Every row comes from one small tree of marks. The marks that hang from a mark follow it in brackets, in alphabetical order. Every link used is in the known rows. Which tree was each row made from?
Known rows
veno(bukig): [-0.037  0.357 -0.353  0.630  1.161 -3.347  0.511  1.645  0.498  0.069
  4.743 -2.751 -0.838  1.428  2.599  1.016  0.224  0.311  0.705  2.793
  1.830  1.621  2.946 -0.099 -3.575 -3.144  1.306  1.493  1.350  3.610]
gofere(roki): [-0.766 -0.322 -0.052 -0.146  0.735 -4.092  0.184  1.172  1.292 -1.840
  0.771 -3.298 -1.134  0.339  1.515  0.452 -0.698  0.093  0.381 -0.652
  1.459  1.410  1.825 -0.443 -1.749  1.408 -0.655  0.673  1.547  2.978]
roki(bukig veno): [ 0.635 -2.761 -0.753  0.049 -0.205 -3.622  0.987  2.020  1.397 -1.798
  1.962 -3.801 -0.943  0.883  3.020  0.544 -0.940  0.903  0.187 -2.603
  1.571  1.560  1.242 -1.336 -2.971 -5.751 -0.037  0.533  2.107  2.559]
sutet(bukig roki(veno(famob(gofere tafi)))): [-1.449 -3.043 -0.711  1.578  1.313 -3.368  1.487  0.254  1.569  1.101
 -2.366 -3.356 -0.562  2.382  0.896  0.916 -1.959 -0.499  0.245  0.768
  0.694  1.565  2.367 -0.941 -1.011 -1.805  1.096 -0.684 -0.369  2.792]
roki(bukig(famob(gofere tafi) sutet) veno): [ 1.277 -4.447 -0.979  0.101  0.277 -2.602  3.400  1.734  0.376 -2.396
 -3.184 -4.219 -0.786  1.873  0.707  0.177 -0.904  2.096 -0.034 -2.434
  0.473  0.595  1.514 -1.255 -2.328 -5.476  1.607  0.812  3.345  2.112]
famob(gofere tafi(sutet(bukig(roki)))): [ 0.773 -2.774 -0.551 -0.457  1.280 -2.521 -0.910  1.164  0.946 -0.518
 -2.595 -2.016 -0.865  2.172 -0.295  0.311 -0.335  3.320  1.143  2.616
  0.602  0.924  2.565 -1.005 -0.487 -1.693  1.700 -0.030  1.283  1.553]
famob(bukig(roki sutet) tafi): [ 2.167 -2.669 -0.144 -0.583  1.858 -2.868  1.426  0.451  0.109 -2.067
 -3.524 -0.923 -1.572  1.935 -0.100 -0.121  1.219  1.978  1.448 -0.641
  0.667  0.654  2.720 -0.782 -1.270  0.696  2.722  0.895  1.161  1.789]
tafi(bukig(famob)): [ 1.360 -0.733  0.117  0.648  1.467 -2.739  1.792  1.310 -0.274 -1.288
  1.367 -2.783 -0.975  1.878  1.991  1.016  0.347  1.715  0.294  0.376
  1.192  1.385  1.744 -0.466 -2.717 -0.336 -0.329  1.140  2.443  3.929]
bukig(roki(veno(famob)) sutet): [ 2.397 -2.122 -0.324 -0.974  1.172 -3.131  3.513 -0.105 -0.977 -1.632
 -2.009 -4.006 -0.998  2.056  0.666  0.612  0.387 -0.046 -0.062 -2.548
  0.788  0.190  3.056 -0.310 -2.630 -1.783  0.454  0.715  2.117  2.869]
veno(bukig(famob(gofere(sutet) tafi) roki)): [ 0.746 -0.582 -0.966  0.339  1.558 -2.739  2.542  0.901 -0.152  0.016
 -1.571 -2.430 -0.854  1.162  0.231  0.386 -0.058  1.161  0.414  2.745
  0.925  0.628  3.013 -0.292 -2.942 -4.777  2.036  1.663  2.234  2.575]
tafi(bukig sutet): [ 0.791 -0.009  0.365 -1.352  0.384 -3.141  1.734  1.754 -0.469 -1.576
  5.902 -2.163 -0.914  2.562  2.302  1.709  0.092  3.242  0.216  1.115
  0.563  1.501  2.044 -0.545 -2.059  0.543 -0.983 -0.179  2.320  3.441]
veno(famob(gofere(bukig sutet) tafi)): [ 0.269  0.461 -0.342  0.251  0.695 -2.371  2.152  1.495 -0.325 -0.476
 -0.548 -3.016 -0.671  0.567 -0.357  0.111 -1.043  2.223 -0.095  4.226
  0.764  0.296  1.856 -0.648 -2.519  0.856  1.942  1.004  1.020  2.269]
bukig(famob roki sutet): [ 2.855 -2.892 -0.167  0.199  2.052 -2.883  4.595 -0.654 -1.227 -1.599
 -4.426 -3.363 -1.030  2.316 -0.063  0.308  0.543 -0.398  0.447 -1.987
  0.567  0.240  3.938  0.111 -2.167 -1.588  0.749  1.320  2.467  3.302]
roki(bukig(famob(sutet tafi)) veno): [ 1.470 -3.316 -0.955  0.384  0.446 -2.724  2.683  1.984  1.099 -1.134
 -1.344 -3.216 -0.766  1.494  1.269  0.200 -0.901  1.503 -0.298 -1.599
  0.569  1.241  1.291 -1.460 -2.688 -5.352  1.262  0.085  2.948  2.632]
veno(famob(bukig gofere roki)): [ 1.730 -0.821 -0.082 -1.113  1.946 -2.768  0.047  1.171  0.911 -1.565
 -0.403 -1.903 -1.288  0.103 -0.917  0.263 -0.133  1.452 -0.125  4.348
  1.334  1.396  1.479 -0.978 -2.399  3.226  3.065  1.548  0.755  2.893]
tafi(famob(bukig(sutet) roki)): [ 2.213 -1.844  0.242 -0.166  1.119 -3.243  1.760  0.996  0.365 -3.117
  1.620 -1.403 -1.604  1.073 -0.470  0.936  0.214  2.255 -0.409  0.765
  0.453  1.095  1.606 -0.717 -1.662  2.350  0.543  0.390  0.682  3.523]
bukig(famob(gofere)): [ 1.813 -1.857 -0.223  1.134  1.659 -2.702  0.803  0.698  0.344 -0.693
 -1.589 -3.806 -0.783  1.143  0.481  0.345  0.024  0.866  0.595  1.980
  1.285  1.329  2.283 -0.760 -2.244 -1.284  1.299  1.840  2.330  3.307]
gofere(bukig): [-0.840  0.125 -0.050  0.851  0.281 -3.465  1.748  1.003 -0.135 -1.713
  3.519 -2.554 -1.157  0.230  2.692  0.408  0.252  1.135  1.669  0.744
  1.457  1.467  1.808 -0.362 -3.116 -1.230  0.332  1.308  1.197  3.068]
roki(bukig(famob)): [ 1.315 -2.391 -0.539  0.929  0.797 -3.408  2.012  1.766  1.023 -1.345
  0.414 -2.766 -0.865  0.977  1.863  0.182 -1.159  0.202  0.431 -0.684
  1.541  1.402  2.474 -0.728 -2.766 -3.595  0.571  1.036  1.598  3.120]
tafi(sutet(bukig(famob(gofere)) roki(veno))): [-0.561 -2.688 -0.278  0.379  0.611 -3.439  3.025  0.300  0.554  0.341
  0.947 -3.257 -0.481  2.597  1.016  1.421 -1.484  0.915  0.241  1.144
 -0.074  1.745  2.744 -0.828 -0.914 -1.964  0.442 -0.907  1.275  2.949]
tafi(bukig famob sutet): [ 1.883  0.501  0.289 -0.754 -0.386 -3.197  2.927  2.212 -0.952 -2.087
  7.348 -1.746 -0.787  2.241  1.207  2.086 -0.758  4.123 -1.066  1.103
 -0.029  0.885  1.399 -0.857 -2.107  1.251 -2.142 -1.066  1.985  3.800]
sutet(roki(veno)): [-0.824 -2.046 -0.261  0.631  0.398 -4.367  1.026  0.275  1.759 -0.198
  1.429 -4.506 -0.977  1.952  1.777  1.021 -0.600 -0.446  0.646 -0.118
  1.165  1.823  1.911 -0.896 -0.962 -0.712 -0.156  0.724  0.935  3.489]
famob(bukig roki): [ 0.991 -2.189  0.277 -1.012  2.091 -3.340 -0.620  0.665  1.721 -2.638
  0.326 -0.904 -2.037  0.366  0.452  0.383  1.094  1.731  0.995  1.742
  1.238  2.230  1.466 -0.728 -1.518  1.987  2.082  1.395  0.734  3.056]
tafi(bukig): [ 0.793 -0.378  0.154 -0.064  1.189 -3.072  0.226  1.520  0.132 -1.656
  3.094 -2.523 -1.148  2.046  2.675  1.166  0.530  1.954  0.606  0.134
  1.554  1.501  1.804 -0.550 -2.568  0.097 -0.750  0.996  1.705  3.673]
gofere(bukig famob): [-0.824  1.009 -0.316  1.073 -0.165 -3.305  4.278  0.872 -0.465 -2.232
  2.364 -2.512 -0.801  0.114  1.572  0.304 -0.869  1.559  2.220  1.368
  0.803  1.560  1.859 -0.510 -3.616  0.894 -0.119  1.135  0.491  2.933]
bukig(famob(sutet tafi)): [ 2.163 -1.842 -0.129  1.170  2.124 -2.134  1.824  0.960  0.485  0.318
 -2.241 -2.482 -0.780  2.289 -0.240  0.167  0.378  1.185  0.212  2.305
  0.368  1.219  2.652 -0.588 -1.796  0.008  1.913  0.456  2.236  3.582]
veno(famob(bukig gofere sutet(roki) tafi)): [ 1.496 -0.628 -0.513 -0.905  1.854 -2.473  1.054  1.168  0.940  0.042
 -1.667 -1.378 -0.792  1.972 -1.775  0.197 -0.489  1.497 -0.135  4.775
  0.388  0.961  2.187 -1.589 -1.760  4.286  3.952  0.474  0.421  2.436]

Write each row's tree
[-0.665 -1.323 -0.382 -0.494  0.703 -3.420  0.701  0.290  0.882 -1.196
 -0.533 -3.772 -1.031  1.875  0.446  0.818 -0.756  1.500  0.553  1.961
  0.794  1.089  2.667 -1.017 -1.168 -0.529  0.199  1.486  0.610  2.293]  famob(gofere(sutet(roki)))
[ 1.203 -2.376 -1.062 -0.189 -0.065 -2.974  1.209  2.540  1.209 -1.255
 -0.328 -3.772 -0.662  0.561  1.171  0.129 -1.619  1.731 -0.455 -0.212
  1.343  0.881  0.854 -1.588 -2.920 -4.257  1.529  0.508  2.173  2.071]  roki(bukig veno(famob(gofere tafi)))
[ 0.046 -3.863 -0.268 -1.185  1.817 -2.343 -1.643  1.238  2.034 -1.568
 -3.531 -1.585 -1.446  1.794 -1.608  0.255 -0.095  4.316  0.801  4.334
  0.272  1.346  1.802 -0.656  0.517  0.167  2.161  0.025  1.347  1.981]  famob(gofere roki tafi(sutet(bukig)))
[-0.541 -0.118 -0.289 -0.360  0.361 -3.579  1.421  1.770  0.795 -1.635
  0.071 -3.775 -0.925  0.185  1.039  0.565 -1.023  1.138 -0.598 -0.777
  1.001  0.993  0.531 -0.791 -2.210  0.811 -0.230  0.122  2.576  2.788]  gofere(roki(veno(famob(tafi(bukig)))))
[-0.712 -1.543 -0.669 -1.325  0.541 -2.835  0.861  1.241  0.898 -2.782
 -4.213 -2.021 -1.421  0.311 -0.853  0.004 -0.376  3.988  0.465  0.599
 -0.021  0.749  0.568 -1.862 -1.001  0.176  2.306  0.902  1.962  0.386]  famob(bukig gofere(roki(veno) sutet) tafi)
[ 1.156  0.536 -0.393 -1.221  1.517 -2.678  0.944  1.348  0.500 -0.489
 -0.027 -2.755 -0.596  1.268 -0.798  0.473 -0.885  0.636 -0.837  3.422
  0.874  0.888  2.337 -1.069 -2.822  3.347  1.804  0.516  1.225  3.059]  veno(famob(gofere(roki) sutet))
[ 0.758 -1.764  0.175  0.734  1.226 -2.860  2.301  0.787 -0.133  0.289
  2.448 -2.353 -0.496  2.199  1.768  1.225 -0.838  1.086  0.316  1.401
  0.397  1.710  3.314 -0.241 -1.880 -1.750  0.289 -0.816  1.199  3.218]  tafi(sutet(bukig(famob)))
[ 1.287 -2.696 -0.524  0.692  0.607 -3.185  2.353  2.079  1.053 -1.155
  0.095 -2.455 -0.789  1.360  1.179  0.103 -1.249  1.347  0.414  0.142
  1.023  1.184  2.355 -0.734 -2.055 -3.158  0.972  0.443  1.928  2.728]  roki(bukig(famob(tafi(sutet))))
[-0.079 -3.294 -0.729 -0.992  1.456 -2.434 -1.949  1.629  2.285 -1.770
 -3.436 -3.001 -1.588  0.989 -1.039  0.121  0.591  4.051  0.608  3.781
  0.890  1.296  0.545 -0.906 -0.682 -2.362  2.732  1.482  2.585  2.181]  famob(gofere roki(veno(bukig)) tafi)
[ 0.160  0.943 -0.770 -0.438  0.372 -3.074  5.045  0.188 -0.659 -2.180
 -0.038 -1.181 -0.937  0.830  0.340  0.181 -0.428  1.329  1.951  0.630
  0.110  1.237  2.601 -0.849 -3.710  0.874  0.162  0.514  0.502  2.674]  gofere(bukig(roki) famob(sutet))
[ 1.905  0.295  0.009 -0.365  1.115 -2.673  1.920  1.808 -0.209  0.080
  1.318 -2.328 -0.649  1.466  0.226  0.601 -0.617  1.770 -0.432  3.120
  0.912  0.594  2.127 -0.362 -2.241  1.870  1.021 -0.011  1.484  3.126]  veno(famob(tafi(bukig(roki) sutet)))
[ 0.637 -1.226 -0.544  1.150  0.735 -2.876  1.767  1.525  0.284  0.111
  1.599 -4.144 -0.709  1.106  2.134  0.826  0.180  1.084  0.132  0.999
  1.145  1.444  1.407 -0.592 -3.259 -5.188  1.397  1.044  3.034  3.305]  roki(veno(bukig(famob(tafi))))
[ 1.277 -2.837 -0.608  1.117  0.910 -3.156  1.766  1.968  1.242 -1.164
 -0.879 -2.598 -0.888  1.166  1.313 -0.096 -1.132  0.842  0.528 -0.220
  1.366  1.208  2.266 -0.745 -2.229 -3.346  1.061  0.834  1.724  2.799]  roki(bukig(famob(tafi)))
[ 1.585 -3.701  0.216  0.319  1.902 -2.490  3.996  0.097 -0.353 -2.127
 -2.975 -4.241 -1.197  2.121 -0.242  0.635  0.586  1.050 -0.154 -0.349
  0.178  0.933  2.429  0.186 -1.676 -0.629  1.291  1.199  3.036  3.941]  bukig(famob(roki(veno)) sutet)
[ 0.658  1.402 -0.677  0.009  1.342 -2.758  1.175  1.992 -0.065  0.598
  3.382 -3.021 -0.407  0.842  0.728  0.805 -0.731  0.544 -0.380  5.632
  1.765  0.953  2.619 -0.422 -4.264 -1.179  2.854  1.706  1.269  3.261]  veno(bukig famob(gofere))
[-1.047 -1.531 -0.543  0.967  0.517 -4.162  2.359  0.507  1.345  0.285
  1.760 -4.317 -0.797  1.879  1.597  1.128 -0.763 -0.564  0.390  0.927
  0.994  1.721  2.098 -0.708 -1.712 -2.233  0.680  0.947  1.507  3.688]  sutet(roki(veno(bukig(famob))))
[ 0.832 -3.197 -0.569 -2.090  1.378 -2.835  0.683  1.342  2.220 -2.252
 -0.176 -1.805 -1.561  1.916  0.152  0.571  0.136  1.845 -0.437  0.193
  0.329  1.904  1.639 -1.172 -1.892 -1.504  1.186 -0.098  1.768  3.254]  famob(roki(bukig veno) sutet)
[ 1.460  0.005 -0.486 -1.350  1.770 -2.311  0.921  1.655  0.661 -0.846
 -2.052 -1.196 -0.852  0.995 -1.766 -0.003 -0.454  1.942 -0.432  3.976
  0.443  0.818  1.718 -1.535 -2.308  4.418  3.643  0.367  1.137  2.107]  veno(famob(bukig gofere(roki) sutet tafi))
[ 2.025 -2.866 -0.298 -0.991  1.116 -3.278  2.746 -0.289 -0.651 -2.151
 -2.123 -3.921 -1.214  2.344  1.201  0.650  0.804  0.283  0.506 -3.530
  0.831  0.443  3.093 -0.367 -2.190 -2.839 -0.012  0.856  2.223  2.778]  bukig(roki(veno) sutet)
[ 0.297 -3.254 -0.262 -0.979  2.428 -2.223  0.176  0.391  1.725 -0.873
 -1.580 -1.542 -1.422  2.478  0.260  0.920  0.446  1.321 -0.295  0.941
  0.091  2.159  2.158 -0.741 -1.667 -1.163  1.190 -0.878  0.965  3.491]  famob(roki(veno) sutet(bukig))
[ 0.561 -1.950  0.010  0.207  1.152 -2.923  4.204  0.657 -0.723 -1.841
 -0.183 -3.699 -0.955  3.194  1.269  1.322  0.133  1.501  0.069 -1.192
  0.333  0.938  2.127 -0.400 -1.999  0.205 -0.123  0.917  2.632  3.926]  tafi(bukig(famob sutet(roki(veno))))
[-0.306 -2.227 -0.599 -0.714  0.843 -2.853  0.810  0.745  1.082 -1.682
 -3.516 -2.041 -1.349  1.499 -0.789  0.202 -0.168  3.601  0.929  2.052
  0.065  0.972  1.405 -1.804 -0.511  0.075  2.807  1.154  0.933  0.934]  famob(bukig gofere(sutet(roki(veno))) tafi)
[-0.165 -0.282 -0.636 -0.088 -0.245 -3.216  6.551  0.003 -1.530 -3.296
 -0.839 -2.950 -0.928  0.700  0.861  0.294 -0.472  1.532  1.996 -1.726
  0.125  0.716  2.243 -0.451 -3.604 -0.858 -0.162  0.948  1.314  2.420]  gofere(bukig(roki(veno) sutet) famob)
[ 2.786 -4.226 -0.765 -0.283  1.645 -2.243  3.759 -0.230 -0.851 -1.835
 -8.006 -4.061 -0.997  2.211 -1.376 -0.060  0.607  1.752  0.370 -1.803
  0.072 -0.187  2.533 -0.725 -1.436 -3.380  1.896  1.307  3.657  2.106]  bukig(famob(gofere tafi) roki(veno) sutet)
[-0.635 -0.021 -0.895 -1.033  0.198 -3.686  3.915  1.598  1.297 -2.821
 -0.872 -1.826 -0.738  0.990 -0.249  0.236 -2.367  0.737  0.422 -0.846
  0.171  1.415  2.268 -1.139 -2.705  2.541 -0.499 -0.315  0.733  2.500]  gofere(famob(sutet) roki(bukig))
[ 0.227 -0.144 -0.320  0.278  1.257 -2.865  1.902  0.778  0.156  0.212
 -0.216 -3.366 -0.520  1.399  0.075  0.755 -1.681  0.324 -0.557  3.418
  0.938  0.830  2.789 -0.653 -2.369  0.889  1.182  0.654 -0.039  2.844]  veno(famob(gofere(sutet(bukig roki))))
[ 0.232 -0.529 -0.389  0.232  0.931 -2.730  2.091  1.348  0.067 -0.610
 -1.089 -3.147 -0.672  1.204 -0.747  0.081 -0.872  1.569  0.344  3.864
  0.889  0.367  2.047 -0.618 -1.995  2.029  2.544  1.059  1.008  2.583]  veno(famob(gofere(bukig(sutet(roki))) tafi))
[-0.058 -2.471 -0.133 -0.986  0.912 -2.814  0.429  1.788  1.657 -1.055
  0.691 -2.570 -1.417  1.359 -0.090  0.661  0.337  3.738  0.167  3.310
  0.241  1.500  1.083 -0.255 -0.665 -1.727  1.710 -0.045  2.706  2.867]  famob(roki(veno(bukig)) tafi(sutet))
[ 1.746 -0.367  0.225 -0.514  1.920 -3.005  0.934  1.168  0.768 -1.079
  1.048 -1.750 -1.270  0.108 -0.049  0.372 -0.089  0.647 -0.242  3.597
  1.343  1.563  1.728 -0.507 -2.600  3.421  2.465  1.010  0.474  3.495]  veno(famob(bukig roki))
[ 0.580 -1.161 -0.446  0.450 -0.296 -3.486  2.313  1.059 -0.082 -2.469
  2.016 -3.341 -0.956  1.174  0.150  1.043 -0.803  2.310 -0.074  0.591
  0.504  0.584  1.282 -1.238 -2.040 -0.468 -0.299  0.602  1.261  3.020]  tafi(famob(gofere(bukig(sutet(roki(veno))))))
[-0.007 -2.591 -0.432  1.859  2.210 -2.629  0.916  0.463  0.562 -0.163
 -3.117 -2.475 -0.680  1.475  1.180  0.525 -1.119 -0.019  0.549  0.357
  1.053  1.580  2.811 -0.511 -2.126 -2.483  0.844  0.142  0.688  2.862]  sutet(bukig(famob(gofere(roki))))
[-1.651 -1.031 -0.717 -0.290  0.387 -3.155 -0.214  1.616  1.137 -2.497
 -2.779 -2.468 -1.239  0.117 -0.322 -0.349 -0.423  3.319  1.533  1.784
  0.894  0.679  0.808 -1.076 -1.104  0.225  1.569  1.223  2.096  1.359]  famob(gofere(bukig roki) tafi)
[ 1.628 -1.562  0.057 -1.014 -0.247 -3.651  2.336  1.968  0.769 -2.453
  5.101 -1.673 -1.125  1.168 -0.151  1.318 -1.383  3.148 -1.053  1.769
  0.055  1.139  1.764 -0.666 -1.222  0.264 -0.995 -1.014  1.305  3.468]  tafi(famob(roki(bukig)) sutet)
[ 2.873 -0.229  0.094 -0.874  0.002 -3.710  2.730  1.156 -0.503 -1.879
  5.010 -0.958 -1.012  0.996  0.261  1.348 -0.517  2.629 -0.467  0.866
  0.060  1.003  2.091 -1.181 -1.958  0.908 -0.293 -0.784  1.137  2.872]  tafi(famob(bukig(roki)) sutet)
